Each row comes from the steps of one path. Every step used is in the known rows, and no mark comes twice. Write the path behind each row, first mark first.
Known rows
j-n-a-t: [ 0.29  0.01  0.26 -0.46  0.28  0.10  0.01  0.46  0.27  0.10  0.46  0.16
  0.52  0.44 -0.03 -0.21]
t-j-n-a: [-0.11  0.23  0.32 -0.47  0.43  0.41 -0.15  0.50  0.34  0.03  0.38 -0.10
  0.50  0.03  0.00 -0.23]
k-n-j-t: [ 0.26  0.08  0.43 -0.61  0.14  0.65 -0.09  0.09  0.37  0.05  0.36 -0.35
  0.30  0.45 -0.11  0.02]
n-a: [ 0.08  0.14  0.24 -0.41  0.23  0.00 -0.09  0.48  0.24  0.20  0.39  0.12
  0.39  0.22 -0.21 -0.27]
t-a: [ 0.05 -0.03  0.34 -0.28  0.37  0.50 -0.21  0.03  0.42 -0.09  0.11 -0.03
  0.28 -0.14 -0.06 -0.21]
x-k-t-j: [ 0.30  0.08  0.45 -0.57  0.25  0.41 -0.20  0.42  0.42  0.05  0.04 -0.13
  0.11  0.35  0.38  0.05]
a-t-j: [ 0.11 -0.05  0.28 -0.22  0.31  0.25 -0.06  0.23  0.54  0.26  0.15  0.24
  0.21 -0.08 -0.10 -0.14]
j-t-a-x-k-n: [ 0.46  0.03  0.42 -0.53  0.49  0.76  0.02  0.04  0.41 -0.22  0.22 -0.20
  0.07  0.22  0.08  0.25]
a-t: [ 0.30 -0.10  0.22 -0.23  0.20  0.08 -0.05  0.09  0.44  0.27  0.15  0.35
  0.25  0.16 -0.13 -0.15]
n-j: [ 0.01 -0.01  0.27 -0.40 -0.07  0.22 -0.24  0.15  0.49  0.39  0.31 -0.08
  0.38  0.14 -0.38 -0.20]
a-t-j-n: [ 0.14 -0.03  0.29 -0.31  0.37  0.34 -0.05  0.24  0.49  0.15  0.20  0.17
  0.34  0.05 -0.01 -0.14]
n-a-t-j-c: [ 0.10  0.09  0.30 -0.53  0.27  0.03  0.13  0.71  0.49  0.31  0.60  0.14
  0.28  0.13 -0.18 -0.06]
t-a-x-k-n-j: [ 0.47  0.09  0.47 -0.29  0.17  0.71 -0.06  0.33  0.49  0.01  0.15 -0.44
  0.17  0.00 -0.17 -0.04]
t-j-n: [-0.10  0.22  0.32 -0.41  0.43  0.52 -0.25  0.20  0.38 -0.03  0.17 -0.08
  0.49 -0.09  0.07 -0.18]
j-t-a-x: [ 0.18 -0.08  0.30 -0.48  0.46  0.54 -0.08 -0.13  0.42 -0.10  0.30  0.08
  0.18 -0.01 -0.06  0.21]
t-j-n-a-x-k: [ 0.15  0.31  0.34 -0.43  0.41  0.42 -0.07  0.66  0.38  0.07  0.32 -0.18
  0.41  0.05 -0.02 -0.11]

Write each row's path
[-0.02 -0.22  0.35 -0.60  0.15  0.54 -0.13  0.04  0.57  0.16  0.48 -0.12
  0.20  0.20 -0.29  0.05]	n-j-t-a
[ 0.52  0.18  0.37 -0.46  0.19  0.40 -0.16  0.38  0.37  0.08  0.13 -0.12
  0.29  0.17  0.23  0.16]	a-x-k-t-j-n
[ 0.08 -0.18  0.33 -0.54  0.11  0.51 -0.10  0.04  0.56  0.22  0.49 -0.13
  0.22  0.09 -0.37  0.15]	n-j-t-a-x
[ 0.49  0.13  0.33 -0.49  0.11  0.01 -0.03  0.69  0.25  0.25  0.39  0.01
  0.24  0.34 -0.03  0.02]	n-a-x-k-t
[ 0.35  0.03  0.48 -0.54  0.15  0.77 -0.05  0.12  0.41 -0.01  0.37 -0.45
  0.26  0.23 -0.16  0.09]	k-n-j-t-a-x
[ 0.65  0.22  0.38 -0.45  0.14  0.51 -0.01  0.27  0.41  0.15  0.19 -0.30
  0.17  0.33 -0.14  0.18]	a-x-k-n-j-t
[ 0.41  0.09  0.35 -0.23  0.32  0.52 -0.10  0.22  0.47 -0.01  0.05 -0.14
  0.17 -0.13 -0.10 -0.03]	t-a-x-k
[ 0.51  0.09  0.53 -0.59  0.27  0.81  0.01  0.35  0.49 -0.06  0.19 -0.52
  0.07  0.56  0.02  0.04]	x-k-n-j-t-a
[ 0.70  0.36  0.36 -0.27  0.20  0.41 -0.06  0.29  0.33  0.08 -0.01 -0.22
  0.25  0.18 -0.03  0.01]	a-x-k-n
[ 0.60  0.33  0.44 -0.40  0.31  0.54 -0.07  0.32  0.33 -0.06 -0.07 -0.33
  0.19  0.48  0.16 -0.13]	x-k-n
[ 0.47  0.17  0.35 -0.40  0.15  0.32 -0.17  0.36  0.40  0.18  0.08 -0.06
  0.17  0.07  0.14  0.14]	a-x-k-t-j
[ 0.69  0.21  0.46 -0.44  0.29  0.37  0.14  0.67  0.33  0.06  0.16 -0.22
  0.13  0.63  0.05 -0.13]	x-k-n-a-t
[ 0.55  0.24  0.49 -0.42  0.36  0.49  0.12  0.77  0.39  0.05  0.16 -0.30
  0.10  0.48  0.08 -0.13]	x-k-n-a-t-j
[ 0.59  0.34  0.45 -0.46  0.31  0.42  0.04  0.62  0.27 -0.02  0.13 -0.33
  0.20  0.59  0.07 -0.16]	x-k-n-a
[ 0.46  0.33  0.39 -0.38  0.21  0.33 -0.02  0.47  0.15  0.04  0.32 -0.25
  0.41  0.22 -0.12 -0.15]	k-n-a-x
[ 0.44 -0.06  0.48 -0.56  0.24  0.48 -0.17  0.32  0.40 -0.08  0.05 -0.14
  0.10  0.40  0.38  0.05]	x-k-t-a
[ 0.50  0.19  0.47 -0.48  0.15  0.69  0.03  0.37  0.59  0.00  0.30 -0.49
  0.21  0.02 -0.15  0.12]	t-a-x-k-n-j-c
[ 0.38  0.27  0.36 -0.66  0.16  0.11  0.05  0.82  0.40  0.24  0.53 -0.11
  0.26  0.21  0.02  0.17]	n-a-x-k-t-j-c
[ 0.34  0.10  0.46 -0.70  0.28  0.40 -0.12  0.67  0.33  0.00  0.24 -0.18
  0.23  0.53  0.40  0.02]	x-k-t-j-n-a
[ 0.25  0.21  0.21 -0.32  0.16 -0.05 -0.05  0.49  0.24  0.29  0.42  0.12
  0.39  0.05 -0.32 -0.15]	n-a-x
[ 0.24 -0.14  0.37 -0.57  0.13  0.55 -0.05  0.18  0.61  0.20  0.43 -0.22
  0.11  0.24 -0.30  0.16]	n-j-t-a-x-k
